Known rows, with every way that one mark hangs from another
j982(j320 j324): [-1.46  0.17 -0.46  0.21 -0.24  2.20  0.36 -3.63  3.91 -1.02 -1.49  0.29
 -2.40  0.40 -0.62  2.61 -0.88 -1.76 -1.99  0.32  1.69  0.35 -0.22 -0.83
 -0.55 -3.28  3.40  0.22]
j507(j159): [ 0.15 -0.72 -0.78 -0.20 -1.73  2.22 -0.48 -2.78  3.02 -1.59 -0.19  0.74
 -1.51  0.51  1.62  0.86 -0.78  0.87 -2.26  1.59  1.45  0.57  0.84  1.03
  0.90  1.53  0.66  0.15]
j982(j320(j182(j867(j144)) j364) j324(j801)): [-0.65 -0.23 -2.93 -1.85 -1.61  1.47  3.04 -3.80  2.93 -0.06  0.55 -3.58
 -2.60  0.16  0.40  3.09 -0.23  1.92 -5.77 -0.47  3.23  1.74  0.36  0.07
  0.38 -4.66  4.39 -0.78]
j144(j867(j182(j320(j982(j324 j507))) j364)): [ 0.29 -1.38 -1.20 -0.26 -1.99  1.32 -2.96 -2.83 -4.15 -0.97 -0.06  5.04
 -1.91  0.59  0.80  2.28  3.48  1.46 -4.73  0.13  1.96  0.77 -0.20  2.45
  1.83 -1.50  2.46  0.54]
j867(j144 j182 j364): [ 5.76 -0.99 -1.20  0.16 -1.42 -0.57 -1.68 -1.05  1.05 -0.91 -1.13  2.02
 -2.40 -0.20  2.16  2.02  4.21  0.70 -0.86  1.47  3.05  0.53  1.17  1.09
  2.97  1.34 -0.36 -0.70]
j982(j320(j182(j867) j364) j324(j801) j507(j159)): [-3.09  0.22 -2.29 -1.37 -3.10  2.37  1.78 -6.10  2.13 -0.57  0.60 -0.36
 -2.69  0.53  1.67  5.48 -1.44  2.64 -9.09  0.19  2.57  1.63 -0.29  3.04
  0.88 -4.20  5.85 -0.50]
j320(j182 j364 j982(j507(j159))): [-1.33 -0.36 -2.55 -1.88 -2.80 -0.38  4.09 -3.30 -0.72 -1.46  2.04 -2.68
 -1.68 -0.01  1.95  1.01  4.72  6.66 -5.54 -1.02  1.73  1.77 -0.64  4.32
 -0.50 -1.86  3.98  0.29]
j159(j507(j982)): [-0.57 -0.46 -1.15  1.46 -2.49  0.65  0.49 -0.83  2.49 -0.64 -0.15  4.16
 -0.95 -0.39  1.85 -0.21  0.57 -0.96 -1.61  1.06  2.04  1.47  0.78  1.66
  0.24 -1.64  1.33  1.34]
j320(j182(j867) j364 j982(j507(j159))): [-0.92 -0.72 -3.88 -2.34 -2.95  0.17  3.87 -3.45 -1.63 -2.32  2.85 -1.64
 -1.74 -0.01  1.90  1.41  4.23  6.72 -7.50 -1.53  1.42  2.15  0.35  4.63
  0.05 -2.28  3.50  0.41]
j982(j320(j182(j867(j144 j364))) j324(j801) j507): [-1.43  0.06 -2.29 -0.29 -2.24  1.78  0.58 -4.17  4.37  0.60 -1.90  2.88
 -2.84 -0.14  0.19  5.57 -1.01  1.53 -7.25  0.82  3.27  1.47 -0.35  1.93
  0.94 -3.86  4.57 -0.20]
j159(j507(j982(j320(j182 j364) j324(j801)))): [-1.75 -0.01 -1.78  0.61 -3.03  0.52  2.27 -2.46  2.39  0.15  0.75  0.68
 -1.38 -0.09  1.92  1.32  0.44  0.28 -4.33  0.37  2.83  1.75  0.09  1.96
  0.33 -4.71  4.59  0.65]
j982(j320(j182 j364(j867)) j324(j801) j507): [-3.16  0.38 -2.05 -1.46 -2.35  1.92  2.58 -4.67  1.75 -0.44 -1.02  0.80
 -2.65 -0.24 -0.86  4.49 -1.00  1.76 -7.29  0.42  3.75  1.58 -1.11  1.65
 -1.11 -5.80  5.39  0.07]
j364(j320(j182(j867))): [ 2.55 -0.37 -3.90 -1.63 -2.00  1.33  4.41 -2.58 -0.70 -3.34 -0.95  1.81
 -1.38  0.82 -0.88 -0.49  0.81  3.30 -2.00  0.91  2.12  0.94  1.10  0.01
 -0.59 -1.48  0.64  1.63]
j320(j182(j867(j144)) j364 j982(j507(j159))): [-0.38 -1.66 -3.55 -2.32 -2.52 -0.24  4.15 -3.44 -0.58 -1.41  2.10 -2.85
 -2.00 -0.25  2.21  1.74  4.75  6.57 -7.23 -0.93  1.94  2.35  0.81  4.66
  0.55 -1.81  2.93 -0.46]
j867(j144 j182(j320(j982)) j364): [ 5.64 -2.24 -2.82 -0.79 -1.56  0.41 -1.01 -2.62  0.59 -0.78 -0.71  2.94
 -1.71  0.46  1.37  1.50  6.49  2.36 -1.21  1.39  2.90  0.03  1.86  2.99
  3.16  0.51  1.23 -0.06]
j364(j320): [ 1.61 -0.82 -2.36 -0.67 -1.20  2.10  2.33 -2.18  0.72 -2.59 -1.79  2.78
 -1.24  0.86 -0.90 -0.81  0.13  1.56  0.36  1.88  2.15  0.35  0.41 -0.69
 -0.88 -0.90  0.27  1.95]
j801(j324): [-0.84 -0.27 -1.32 -0.33 -0.86  0.63 -1.16  1.19  5.32 -1.19 -3.48 -0.02
 -1.41  0.13  0.27  1.05 -0.15 -1.11  1.14 -0.13  1.45  0.55 -0.41 -1.13
  1.07 -0.65  0.09  0.28]
j159(j507): [-0.18 -0.79 -1.16  0.93 -1.34  0.66  1.52  0.15  2.02 -0.56 -1.14  2.79
 -0.94 -0.13  0.98  0.39 -0.19 -0.42 -1.26  0.19  2.02  1.93  0.81 -0.16
  0.55 -0.09  0.69  1.10]
j507(j982): [-0.28  0.35 -1.04  0.79 -2.54  1.59 -1.27 -2.14  3.26 -1.47  0.35  2.64
 -1.55 -0.34  1.03 -0.52  0.79 -0.49 -0.91  1.48  1.98  0.29  0.18  1.66
 -1.18 -1.85  1.24  1.30]
j159(j507(j982(j320))): [-0.64 -0.90 -1.40  1.29 -2.14  1.30  1.87 -2.32  2.50 -0.39 -0.31  4.82
 -1.15 -0.16  1.70  0.43  0.64 -1.52 -2.05  0.94  2.27  1.14  1.17  1.44
  0.46 -2.78  2.68  1.27]
j144(j867(j182(j320(j982)))): [ 0.63 -2.04 -1.64 -1.03 -1.26  1.65  0.29 -2.72 -2.30 -0.97 -0.09  3.11
 -1.47  0.73  0.61  0.33  3.10  0.64 -3.47 -0.28  2.14  0.80  0.86  0.58
  1.32 -0.93  1.69  0.70]
j182(j320(j364 j982(j324)) j867(j144)): [ 0.31 -2.67 -3.97 -2.47 -0.85  2.32  0.34 -3.51  0.35 -1.44  1.41 -1.87
 -1.52  0.38 -0.20  1.12  3.19  2.74 -3.56 -0.42  1.81  1.31  2.08  2.64
  0.22 -2.76  1.97  0.05]
j507(j159 j982(j320(j182(j867(j144))) j324(j801))): [-0.84 -0.71 -1.93 -0.20 -3.46  2.21  0.15 -6.14  6.44 -0.16  0.72  0.05
 -2.35  0.38  2.40  2.69 -0.81  0.24 -7.16  2.51  2.57  0.30  1.06  3.60
  1.72 -3.50  4.28 -0.76]

Rows
[ 3.91 -0.46 -2.42 -0.07 -2.23 -0.07 -1.17 -2.73 -1.13 -2.89 -1.13  4.98
 -2.03  0.82  0.68  2.01  4.54  2.53 -3.09  1.01  1.90 -0.05 -0.52  2.81
  1.62 -1.71  2.23  1.69]	j867(j182 j364(j320(j982(j324 j507))))
[ 2.23 -2.53 -2.82 -2.27 -0.90 -0.31  2.31 -1.76 -0.43 -2.03  0.67 -1.30
 -1.87 -0.63  0.01 -0.17  5.50  2.23 -4.13 -0.29  3.06  1.27  0.88  2.01
  0.30 -2.71  0.99 -0.01]	j320(j364(j867(j144 j182)) j982)
[-1.68  0.10 -0.57  0.75 -3.57  2.33 -3.56 -3.95  6.51 -0.45  0.62  0.39
 -1.78  0.37  2.18  1.53 -2.14 -0.52 -5.09  2.82  2.00  0.10 -0.41  3.09
  0.65 -1.96  2.73  0.24]	j507(j159 j982(j324(j801)))
[ 4.26 -1.86 -3.04 -1.70 -1.50  1.66  2.46 -3.05 -0.84 -4.40 -2.65  5.03
 -1.66  0.60 -2.01 -0.02  1.20  0.18 -2.45  2.56  3.16  0.01  1.41  0.23
  0.13 -1.95 -0.47  1.75]	j364(j320 j867(j182))
[-3.15 -0.98 -1.28  0.12 -2.12  1.64 -1.36 -2.81  6.58  0.43 -1.04  1.33
 -1.82  0.13  0.65  2.76 -0.53  1.75 -6.67  0.63  1.75  0.95 -1.53  2.83
  0.36 -1.94  3.60  0.94]	j320(j982(j324(j801) j507(j159)))
[ 3.65 -1.85 -2.46 -0.46 -2.08  0.79 -2.60 -3.04  2.61  0.39 -1.55  3.46
 -2.01  0.35  1.28  3.48  4.59  2.04 -3.40  1.60  3.42  0.26  0.64  3.64
  3.10 -0.63  2.44 -0.08]	j867(j144 j182(j320(j982(j324(j801) j507))) j364)
[ 4.61 -3.76 -3.56 -2.02 -0.81  0.58  3.62 -3.03  1.49 -2.90 -3.00  3.24
 -1.74  0.22 -1.80 -0.49  3.89  1.37 -3.43  2.59  3.55  0.15  1.70  1.50
  0.92 -2.60 -0.15  1.16]	j364(j320(j982) j867(j144 j182))
[-1.96 -0.13 -0.54  0.04 -2.80  2.34 -1.16 -6.14  2.08 -1.62  2.00 -0.53
 -2.26  0.61  2.67  1.86  0.54 -0.20 -4.22  1.77  1.40 -0.04  0.45  3.73
  0.36 -3.87  4.42 -0.28]	j507(j159 j982(j320(j364) j324))
[ 2.83 -2.85 -2.38 -1.69 -0.76  1.21  0.30 -3.14  2.76 -1.85 -2.37  1.45
 -1.97 -0.11 -1.45  1.58  2.86 -0.69 -3.55  1.94  3.12  0.30  1.87  1.77
  0.99 -2.04  0.61 -0.17]	j364(j867(j144 j182(j320(j982(j324)))))
[-1.68 -0.19 -0.95  1.66 -2.80  0.87 -0.79 -0.72  4.88  0.31 -0.44  2.76
 -1.10 -0.29  1.47  0.91 -1.34 -1.52 -3.41  1.27  2.47  1.55 -0.21  1.48
  0.33 -2.80  2.38  1.19]	j159(j507(j982(j324(j801))))
[ 0.60 -0.14 -3.87 -0.92 -2.69 -0.01  1.96 -1.86 -0.14 -1.88  0.57  2.78
 -1.68 -0.30  0.42  1.46  4.00  5.67 -6.33 -1.11  1.55  1.68  0.04  3.69
  0.16 -1.70  2.54  1.32]	j320(j182(j867(j364)) j982(j507))
[ 3.53 -2.34 -3.98 -0.97 -1.20  1.38  0.08 -1.61  0.11 -2.14 -0.28  3.33
 -1.62  0.23  0.03  0.09  2.56  3.08 -3.13  1.17  2.22  0.97  1.81  1.47
  1.42 -0.76 -0.55  0.94]	j182(j867(j144 j364(j320(j982))))
[ 2.14 -1.22 -4.73 -1.86 -1.80  0.82  5.16 -2.68  0.03 -3.15 -0.49  1.04
 -1.14  0.78 -1.01 -1.24  2.87  4.79 -3.44  0.18  1.77  0.87  0.79  1.22
 -0.55 -2.40  1.53  2.05]	j364(j320(j182(j867) j982))
[-2.17 -0.51 -1.36 -1.34 -2.08  1.50  2.43 -6.10  0.68 -1.24  0.21 -1.26
 -3.13  0.27  1.92  5.47  0.71  2.29 -7.06  0.47  1.90  1.62  0.49  3.65
  0.74 -3.53  4.96 -1.41]	j982(j320(j182(j867(j144)) j364) j324 j507(j159))
[ 1.57 -2.15 -3.79 -2.51 -1.20  3.17  0.69 -3.33 -1.11 -1.83  1.15  0.11
 -1.39  0.35  0.28  0.92  1.88  2.16 -1.53  0.44  2.42  1.36  3.06  1.53
  0.36 -0.77  0.39  0.02]	j182(j320(j364) j867(j144))
[ 5.00 -0.13 -2.52 -0.53 -2.41  1.52 -2.22 -2.86 -2.09 -2.42 -0.11  4.75
 -1.45  0.94  1.17  1.67  4.00  1.62 -0.59  0.87  2.29 -0.15  1.46  1.92
  2.15  0.69  1.28  0.87]	j867(j182(j320) j364)
[-3.00  0.02  0.72  0.83 -1.89  1.91 -2.53 -3.33  4.12 -0.99 -1.64  1.63
 -2.39  0.22  1.12  4.33 -2.06 -0.25 -4.28  1.73  1.16  0.91 -1.08  2.38
 -0.05 -0.68  2.36  0.02]	j982(j324 j507(j159))
[-0.96  0.56 -1.04 -0.48 -0.89  1.01  2.71 -3.76  3.18 -1.16 -1.13 -1.81
 -2.46  0.32 -0.42  2.56  0.35  0.39 -2.81 -0.18  1.84  0.70 -0.30 -0.26
 -0.67 -3.65  4.24 -0.20]	j982(j320(j182) j324)
[ 2.06 -1.23 -1.55 -0.43 -1.92  1.74 -2.00 -2.31 -5.06 -1.44  0.41  5.01
 -1.61  0.72  1.07  0.94  3.05  1.18 -2.68  0.42  2.34  0.67  0.81  0.76
  2.19 -0.02  0.96  0.45]	j144(j867(j182(j320) j364))
[-3.51  0.04 -0.06  0.63 -2.56  2.54 -3.01 -3.21  6.51  0.36 -1.87  2.02
 -2.23  0.21  1.07  4.60 -3.85  0.07 -5.93  1.99  2.22  1.08 -1.58  1.99
  0.39 -0.88  2.89  0.28]	j982(j324(j801) j507(j159))
[ 2.85 -1.30 -2.65 -0.29 -1.21  1.49 -1.72 -0.81  0.72 -1.56 -0.04  2.79
 -1.96 -0.35  0.71  1.27  1.00  1.48 -2.53  0.83  2.25  1.42  1.91  0.90
  1.44  0.64 -1.12 -0.04]	j182(j867(j144 j364))
[ 1.63 -2.91 -3.99 -2.26 -1.40  0.60  4.55 -2.76  3.57 -1.63 -2.88 -0.72
 -1.65  0.11 -2.96 -0.38  1.68  3.41 -5.29  2.67  3.83  0.89  0.26  1.09
 -0.38 -4.27  1.33  0.82]	j364(j320(j182 j982(j324(j801))) j867(j144))
[ 1.90 -2.91 -3.47 -2.26 -0.95  0.16  4.77 -2.87  1.93 -2.45 -2.81 -0.89
 -1.75 -0.03 -2.93 -0.55  2.80  3.30 -4.32  2.43  3.09  0.73  0.60  1.51
 -0.73 -4.12  1.16  0.67]	j364(j320(j182 j982(j324)) j867(j144))
[-1.35  1.12 -1.20 -0.25 -2.63  0.88  1.27 -4.59  1.34 -1.63  1.62 -1.34
 -2.29 -0.03  1.08  1.15  2.10  0.73 -2.91  0.54  2.04  0.49 -0.24  2.35
 -1.41 -5.53  4.80  0.15]	j507(j982(j320(j182 j364) j324))
[ 1.71 -0.24 -3.17 -2.25 -1.95 -0.15  3.98 -1.58 -1.50 -2.09  1.90 -4.07
 -2.05 -0.34  1.18  0.55  2.90  4.25 -3.02 -0.86  2.54  2.41  1.43  0.94
 -0.27 -1.36  0.81 -0.69]	j320(j182(j867(j144)) j364)
[ 5.90 -1.48 -2.23 -0.61 -1.69  0.92 -1.74 -2.60 -0.04 -1.05 -0.96  3.13
 -1.90  0.47  1.57  2.05  4.80  1.47 -0.09  2.01  3.17  0.07  2.10  2.11
  3.08  1.28  0.44 -0.33]	j867(j144 j182(j320) j364)
